What can hang from each mark:
K: E
U: A M Q S
X: E
S: F H
Z: E
E: A M
Q: R U
R: Q
L: F
C: X
F: A B L S
H: S
A: U
M: E F U
B: J

In the rows, zero is written as 128.
Known rows, with every way that one mark hangs from another:
[H [S [F A B L]]]: [136 140 131 141 158 174 121 114 155 159  66  99 156 108 104  84 190 115
 160  99 213 144 131 144 132  99 107 103 156 183  82 153 149 111 179 156
 112 175 103 106  87]
[A [U [M F] Q]]: [100 146 127 129 123 100 136 143 117 195  94 168 128 104 122 146 128  86
 105 108 154 161 131 109 143 128 131 137 109 121 104  94 143 130 151 134
 151 227 107 142 132]
[E [A [U Q [S H]]]]: [107 158  92 121 128  98 117 167 116 116 136 128 161 117 110 122 178 102
 115 127 175 158 154 120 146  86 142 104 106 128 126  76 146  79 124  94
  91 211 173 125 105]
[C X]: [121 141 116 116 120 128 208 132  97 169 144  98 143 154  85 154 118 140
  61 143 152 191 101 175 132  65 120 105 142  99 135 122 175  63 111 130
 112 152 130 171 159]
[A [U M [S F]]]: [ 95 131  98  80 159 119 146 157 124 138  88 159 161 118 121 109 139 102
 130 115 155 173 115 123 134 123 187 130 115 121  96  90 130 115 142 148
 113 246 123 128 113]
[K E]: [ 94 115 144 123 127 127 162 108  77 165 125  97 127 139  95 146 111 144
  96 137 124 152 115 177 141  93  93 125 106 107 145 111 153  93 127 113
 102 136 135 164 160]
[M E]: [121 123 123 103 135 146 172 106  89 158 143 126 137 133  85 129 145 133
  91 108 140 147 100 146 113  93 127 134 122 103 107 128 154  94 144 135
 125 141 125 146 167]
[H [S F]]: [124 121 116 100 145 168 162 150 117 140  99  94 162 120  66 102 151 136
 127  98 174 182 128 175 144  75 109 138 143 164  96 107 166  74 149 135
 117 180 135 116 117]
[Q R U]: [ 77 115  84 125 121 149 153 138 146 110 172 120 178 112  38 130 155 120
  65 133 126 164 135 170 158  88  86 138 141 126 133 142 144  94 157  81
 122 174 140 100 148]
[C [X [E [A U] M]]]: [124 137 154 157 134  85 146 165  83 166 133 100 128 150 149 149  82 152
  92 183 117 171 113 162 121  60 153  78 126  89 168 136 178  74  68 129
 108 175 140 175 155]
[M F [U S]]: [ 94 136 111 100 134 134 134 148 144 122 102 158 164 122  94 129 127 121
  94 158 202 128 165 135 127 103 122 145  76 120 124  63 146 128 128 149
 115 224 112 100 133]
[R [Q [U [S F]]]]: [ 75 122  54 106 129 146 146 170 148  83 148 131 178 102  51 112 167 108
  97 129 152 156 129 162 144  87 111 154 140 140 103 110 124  90 170  95
 105 210 127  95 133]
[L [F B [S H]]]: [146 163 113  97 109 143 129  97 155 157 105 128 167 171  80 111 161  77
  59  89 201 128 126 129 120  93 127  77 174 151  65 135 164 115 172 171
  56 174 132 124 104]
[Z [E [M [U Q S]]]]: [ 96 136 122 141 141  59 133 165 117 145 133 126 160 119  99 131 140 118
 133 146 123 114 136 161 150 117  98 126  83  98 121  60 139  94 100 124
 146 180 154 127 144]
[A [U Q [S F]]]: [117 114  75  97 148 108 139 168 143 131 120 149 157  94 118 102 178  95
 120 107 168 171 118 130 144 117 153 129 126 121  96  67 111  83 140 117
 123 227 129 115 114]
[Q R [U A]]: [ 76 107  94 122 118 150 131 132 159 123 151 135 164 108  16 116 166 143
  82 116  93 160 131 168 164  86  84 157 147 129 136 121 153 108 140  88
 119 167 138  78 129]
[X [E A]]: [117 135 145 130 120 128 138 126  75 155 109 109 128 134 111 151  97 152
 105 143 116 154 139 179 135  56 121  92 106 131 165 129 171  92 130 118
  98 148 134 165 145]
[F B]: [120 139 112 114 117 138 179  98 123 161  85 132 159 130  94 140 155 107
  79 107 167 153 120 159 124  78 117  94 139 128 116 132 175 106 166 139
 109 149 115 149 139]
[U A Q [S H]]: [106 143 100 107  97 125 138 161 139 139 140 135 157 122  38 104 223 127
 124  83 145 164 134 138 181  92 105 144 149 131  96  44 147  71 117 129
 113 183 174  93  88]
[R [Q [U [M [F S]]]]]: [ 63 139  91 138 119 139 131 139 132 145 128 156 171 114  50 133 118  80
  75 119 132 131 135 146 149 116 110 150 129 141  94 139 159 135 175 128
 114 199 115 103 138]
[X [E [M U]]]: [120 135 166 137 129 107 140 145 112 149 122 125 152 139 105 126 102 154
 100 158 134 142 131 173 133 102 119 104 111 104 151 119 167  98  97 147
 139 174 128 137 162]
[K [E [A [U M S]]]]: [ 72 140 131 123 143  90 119 130  65 149 105 135 135 120 140 150 100 115
 143 145 114 133 144 140 136  96 150 115  66  96 150  99 147 122 117 112
  89 189 156 166 129]
[Z [E A [M [U S]]]]: [ 83 145 128 140 159  66 106 157  97 116 109 109 156 133 124 140 109 132
 144 173 119  99 153 161 125  83 116 109  55 107 154  75 165 113  92 120
 101 184 160 135 139]
[E A]: [102 144 121 121 130 131 145 114  93 133 106 103 148 138 102 151 122 122
  97 128 143 151 138 155 126  58 110 101  99 135 151 117 181  97 136 103
  87 166 138 155 140]
[Q R [U M [S H]]]: [ 60 156  81 116 104 145 144 175 144  96 177 134 201 121  31 123 182 106
 103 122 128 163 154 141 181 102 120 146 151 132 104 129 136  97 154 113
 125 225 187  81 114]
[C [X [E A]]]: [131 145 138 144 112 116 171 145  69 176 133  93 120 144 112 171  84 164
  83 162 117 176 128 190 131  37 134  85 127 107 167 140 186  67 102 130
 107 143 140 185 154]
[Q R [U [S F]]]: [ 76 101  58 104 134 156 139 168 171  80 158 121 194  99  48 111 177 114
 106 134 129 162 131 163 158  90 117 152 148 142 109 119 119  90 165 104
 117 216 143  72 123]
[K [E [M [F B] U]]]: [ 97 138 173 164 126 104 116 118 119 163  82 123 137 127 137 151 104 121
 110 164 145  99 137 145 110 108  94 127  91 108 139 112 167 144 123 163
 129 186 116 132 158]
[F A]: [ 95 129 131 116 147 149 154 109 116 166 126 109 139 150  84 103 146 139
 100 138 165 143 126 148 141 105 107  90 131 140 138 124 149 108 127 115
  90 169 121 139 130]
[R Q]: [ 89 146 102 110 103 129 165 128 113 134 137 136 160 124  53 125 152 107
  65 129 171 164 124 170 134  76  85 142 128 116 129 113 146  75 165  86
 109 156 105 142 157]
[X [E A [M [F B]]]]: [109 136 177 172 113 116 111 135 107 166  63 122 127 131 150 155 101 118
 127 164 122 119 140 150 115  56 121  88 119 143 153 139 189 128 133 163
 111 181 117 146 144]
[X [E [M F]]]: [100 113 180 145 122 128 141 150 106 171  99 121 126 147 117 132  98 135
 110 169 124 148 116 154 133  85 109 116 132 130 147 120 167 105 113 156
 123 185 112 138 158]
[H [S [F A L]]]: [122 127 135 128 166 178 123 127 141 150  92  87 150 121  91  75 172 129
 161 111 205 155 128 147 139 105  96 123 142 180  97 134 142  97 160 140
 106 184 111 105  98]
[M [E A] [F L]]: [116 145 153 147 141 157 101  99 108 151  92 127 113 110 140 154 131 108
 132 135 170 110 122 103  84  82 105 145  82 138 114 140 153 136 174 155
 101 172  90 133 155]
[X [E A [M U]]]: [117 147 164 154 131  97 111 145  99 135 112 113 150 135 124 143  91 148
 116 166 122 124 148 171 122  75 122  93  88 116 171 124 183 106  95 135
 127 181 141 141 152]
[S [F A]]: [112 125 122 109 156 160 134 120 133 149  98  90 132 135 103  98 146 148
 124 120 163 149 114 154 131 106 121 107 144 171 117 130 137 109 146 136
  94 200 109 123 117]
[B J]: [127 138 102 110 137 139 176 103 124 148 112 104 166 146  61 129 155 142
  91 106 165 174 130 165 165  74 114  98 112 142 104 114 158 111 167 115
  83 164 109 140 144]
[K [E A [M F]]]: [ 73 127 178 168 132 109 104 126  84 154  94  85 115 139 142 162  88 123
 135 175 112 111 129 146 117  72  84 123  85 126 166 110 181 123 111 132
  89 182 137 147 156]
[R [Q [U M]]]: [ 69 152  88 128 110 130 161 142 119 132 145 144 165 116  45 143 135 101
  82 113 128 155 136 158 146  97  98 148 131 126 111 138 153 115 170  97
 131 186 124 126 151]
[X [E [A U] M]]: [108 126 161 146 145  93 114 152  89 150 108 121 136 137 150 125  97 134
 115 171 117 147 125 149 122  81 146  83 108 111 169 126 167 100  93 116
 101 186 136 156 150]
[F [A [U M Q]] L]: [108 163 141 152 157 108 110 109 138 191 108 147 131 113 134 105 165  89
 145 110 181 138 119  94 143 161 121 101 117 129 105 134 114 135 153 125
 134 204  94 137 111]
[U [M F] Q]: [100 155 135 139  97 117 153 130 112 202  95 148 125 115  92 167 132  82
 117  87 134 149 134 127 152 106  96 146 116 138 100  95 160 122 166 154
 164 207 115 142 135]
[F [A U] B L S]: [130 129 113 141 184 132  97  71 161 176  83 150 170 120 143  67 166  72
 103 127 213 110 109 109 119 168 161  53 136 142  93 168 133 143 162 153
  66 163  86 115  94]
[Z [E [M F]]]: [ 81 119 162 146 144 104 132 147  99 168  93 104 121 145 122 141 100 127
 117 168 117 127 114 154 129  92  83 131 102 128 134  91 156 116 118 137
 103 175 117 143 155]

Rows:
[100 126 111 131  88 117 131 122 148 171 142 148 149  95  31 120 195 118
  98  81 108 162 125 166 174  83  73 161 140 118 122  82 147  79 146  97
 153 150 127  98 117]	[U A [Q R]]
[109 156 110  91 122 135 124 152 146 110 120 147 171 137  48 100 171 162
 100 118 176 148 160 145 148  99 126 140 110 121 120  52 155 103 100 142
  98 198 157  81 101]	[M [U A [S H]]]
[125 129 120 122 148 172 138 128 137 163  75  99 155 114  84  84 178 131
 141  99 188 146 140 164 140  86 121 101 163 181  93 138 162 107 163 148
 114 180 125 108  91]	[H [S [F A B]]]
[122 155 134 135 164 166 103  99 145 149 132  92 167 160  92  68 173 108
 108 126 206 126 111 122 146 150 115  82 149 170  93 153 137 100 142 155
  48 169 130 103  92]	[F A L [S H]]
[116 124 171 135 130 108 122 143 122 156 107 139 139 141  89 112 111 171
 112 144 106 138 126 170 136 101 118 121 117 105 153 101 173 109  85 151
 138 168 127 118 147]	[X [E [M [U A]]]]
[106 166 149 166 129 103  94 121 142 133  56 131 157 124 148 156 115  96
 117 157 171  92 161 123  90  72 114 100  83 137 143 115 198 154 134 161
 114 219 114 116 140]	[E A [M [F B] U]]
[ 96 150 143 155 127  78 113 123  66 180 113 123 118 105 139 169 104 110
 133 114 103 138 141 144 141 104 123 117  72 104 147 107 156 119 130 107
 124 175 146 173 140]	[K [E [A [U M Q]]]]
[136 161 123 125 129 175 119 129 151 143  83  84 142 139 111  91 189 145
 116 103 194 150 126 137 128  98 126  92 183 195  92 151 142 112 165 163
  80 208 130 110  94]	[S [F A B] H]
[159 156 104 136 146 158 132  86 168 142  43 104 163 112 118 125 185 111
 136  82 192 161 107 141 126  89 120  99 136 174  62 155 135 135 226 166
  94 185  63 127 118]	[S [F [B J] L]]
[140 147 103 112 142 139 119  57 174 188  92 128 162 168  78  89 168  91
  95  91 199  95 143 133 140 107 138  39 155 163  61 151 149 166 187 159
  42 174  90 125  96]	[L [F A [B J] S]]
[ 96 150 108 127 108  89 138 138 128 178 138 171 161  96  87 128 159  79
  94  98 134 171 132 134 159 119 126 140 120 101 114 110 128  99 162  98
 166 203 124 131 132]	[A [U M [Q R]]]
[ 82 129 166 157 138 103 125 120  78 144 117  77 131 144 131 153 100 124
 135 163 101 123 120 160 122  75  90 108  90 110 165 118 181 100 104 116
  93 160 154 161 158]	[K [E A M]]
[ 95 140 151 130 138 148 106  92 139 200  49 165 138 130  86 121 122  92
 134  93 126 129 108 112 139 131 120 150 114 146  82 110 171 159 154 200
  98 185  93 105 105]	[U A [M [F L S]]]
[123 159 145 144 121  94 154 153  64 189 119 126 118 136 138 170  69 150
  95 154 111 182 129 165 130  64 169  87 112  95 158 142 175  93 100 136
 121 175 133 190 144]	[C [X [E [A [U M]]]]]
[ 85 158 128 149  78 116 134 132 135 191 120 157 146  92  71 159 152  71
 107  97 127 148 143 137 165 101  82 167 121 133 103 108 145 110 185 135
 181 210 113 122 133]	[U [M F] [Q R]]
[109 119 111  96 150 159 118 130 164 124  73 135 150 117  86  96 185 124
 159 100 149 157 101 135 137  99 122 152 131 144  93  76 128 104 151 159
  91 194 107  96  96]	[U A [S [F L]]]
[122 155 127 110 141 178 120 144 133 131 113  69 139 154  98  85 169 163
 118 116 183 167 120 140 140 103 115 110 168 194 103 131 134  93 141 145
  73 218 136 107 101]	[S [F A] H]
[119 155 100 131  98 105 135 128 149 139 160 144 177  91  55 134 164 112
  74 107 166 146 156 173 151 104  83 147 103 106 129  97 136  82 151  98
 170 179 128 106 142]	[M [U [Q R]]]
[109 154 144 132 110 145 152 102 102 201  71 169 124 115 113 159 130  96
 117  94 138 120 121 113 106 100 143 139 121 125  80 149 168 160 184 194
 147 184 104 145 151]	[U [M E [F B]]]
[ 85 143 126 144 143 158 139 127 136 147  96 134 139 123  95 160 118 100
 116 122 141 146 126 112 136 119  98 141 117 151 100 146 158 156 172 150
 123 216 105 116 141]	[Q [U [M [F L]]]]
[120 121 107 120 162 131 116 139 142 164 105 115 126 106 123  87 161 128
 123 108 170 155 114 132 137 132 135 108 141 158 110 110 115 109 142 118
 113 219 104 117 111]	[S [F [A [U Q]]]]
[ 89 110 143 131 149 131 139 127 133 157 104 119 168 157 104 110 116  84
  94 150 148 125  97 132 128 112 116 114 130 135 109 106 185 111 120 170
  91 197 124 111 141]	[E [M [F S]]]
[ 86 136 148 153 150  84 123 138  77 146 101  84 133 146 127 150 101 130
 131 160  94 119 123 166 123  67  95 105  85 122 154 106 175 103 108 110
  91 155 151 160 151]	[Z [E A M]]
[101 140 102 115 143 113 125 161 139 147 155 129 151 127  98  75 199 119
 114 135 200 150 144 114 166 132 138  94 141 132 116  83 113  92 116  99
  95 216 153 110  93]	[F [A [U Q [S H]]]]
[ 86 143 174 180 154  98  88 131 100 151  69  94 117 136 158 158  99 110
 153 176 128 108 124 131 110  81  78 123  75 142 142 109 160 129 134 131
  86 176 111 146 149]	[Z [E A [M [F L]]]]
[115 125 129 132 176 153 119  76 145 166 118 114 164 146  98  79 154  94
 112 129 187 116 102 132 139 152 117  77 131 151 106 151 139 114 145 145
  67 154 105 119 109]	[F A L S]
[131 124 119 117 151 143 115 106 123 156 122 160 155 117  94 118 105 123
  74 124 169  92 133 133 102 137 146 146  83 117  91 116 157 141 136 186
 117 181 109  92 150]	[M E [F S] U]
[104 109  82  77 165 131 145 159 137 115 103 144 161 117 124  94 154 116
 110 136 178 175 114 132 129 109 171 124 120 121 108  81 120  95 130 127
  90 227 119 122 121]	[A [U [S F]]]
[147 177 139 143 139 178  99 113 165 137  71  83 141 135 134  92 204 128
 139 105 221 146 115 117 119 116 114  94 175 201  82 168 125 120 188 171
  78 206 104 105  91]	[S [F A B L] H]
[106 133 167 153 127 111 129 140  85 149 112 102 138 146 124 141 101 138
 125 156 103 145 126 169 128  63 119  88 115 122 167 132 186  94 106 130
 109 168 144 159 153]	[X [E A M]]
[134 166 121 109 123 151 109  88 163 170 109 120 152 176  85  85 172  90
  79  99 212 102 137 118 124 110 131  54 182 166  75 148 152 135 160 165
  44 184 126 118  85]	[L [F A B [S H]]]
[101 143 160 138 130 115 107 147  77 179  73 153 109 120 150 152  67 131
 116 152 122 146 153 138 128  83 156 110  87 133 155 126 163 138 132 140
 111 205 112 158 134]	[X [E [A [U [M F]]]]]
[105 119 122 118 141 109 125 158  88 134 112 146 143 118 130 123 110 136
 114 164 139 157 148 159 139  74 167  93  95 110 162 106 143  97 112 108
  89 178 141 152 128]	[X [E [A [U S]]]]
[ 94 127 139 136 146 104 117 115  66 149 108 108 121 122 142 148  96 135
 107 153 130 143 135 156 122  87 121 109  75 107 170 112 155 109 118  92
  77 158 138 166 149]	[K [E [A U]]]
[129 147 115 123 113 107 128 122 142 160 114 150 143 104  54 127 158 146
  95  83 141 141 143 158 149 107  93 147 100 115 123  62 161 109 118 125
 153 170 124 103 126]	[M [U A Q]]
[161 172  96 102 111 144 128  86 164 157  97 116 178 174  69 106 178  91
  71  73 209 129 141 132 139  85 136  61 166 164  46 140 161 136 194 170
  41 180 119 117  97]	[L [F [B J] [S H]]]
[ 83 126 135 126 153  80 118 154 118 139 103 133 149 135  87 113 129 154
 135 152 109 113 132 162 143 106 112 137  83  98 134  53 153 117  80 137
 115 171 146 108 130]	[Z [E [M [U A S]]]]
[ 48 136  79 115 110 127 145 155 138 124 135 170 166 108  19 121 163 111
 113 108 108 144 141 150 163  97 113 163 130 119 107  95 149 120 153 106
 122 192 136  97 121]	[R [Q [U A M S]]]
[100 138  89 116 101 101 114 143 171 133 148 179 182  82  31 109 196 121
 109 101 144 134 162 160 172 102 101 165 101  97 121  47 131  88 127 113
 161 187 140  74 108]	[M [U A [Q R] S]]
[ 75 124 108 130 112 148 126 122 132 150 152 160 150 100  25 127 158 134
 113  84  60 135 123 145 153 103 117 177 138 111 104 146 153 134 152 128
 159 171 143  83 138]	[Q R [U A [M E]]]
[123 150 124 134 112 115 125 135 143 157 111 147 139 100  92 150 127 114
  85 120 184 132 157 139 132 108  87 149  89 132 119  74 151 120 145 137
 155 205 102 111 142]	[M F [U Q]]
[151 154 113 146 163 164 109  80 176 154  48  96 149 120 123 100 194 125
 156  93 203 137 119 129 132 108 123  76 147 191  72 169 121 153 215 165
  82 193  58 118 103]	[S [F A [B J] L]]
[103 139 146 107 125 140 151 101  92 193  97 161 118 128  63 130 141 140
 130  67  82 140 104 134 132 103 137 158 121 106  95 117 173 134 136 168
 142 156 126 132 137]	[U A [M E]]
[103 142 126 141  89 117  87 132 170 164 112 171 141  79  52 131 159 127
  93 108 152 128 163 148 150 101  72 184  97 126 126  63 144 123 143 124
 163 198  98  70 123]	[M F [U A [Q R]]]
[141 157 117 155 172 131 111  73 168 170  66 134 157 123 135  86 192 112
 125 122 226 134 134 105 134 128 138  53 121 151  93 162 117 164 191 124
  73 181  62 130 108]	[F [A U] [B J] L]
[137 140 107  95 119 132 143  76 152 171  93 148 162 156  87 118 142  64
  63  90 183 117 123 137 112  93 130  75 156 131  76 136 167 128 174 163
  73 161 108 137 117]	[L [F B S]]
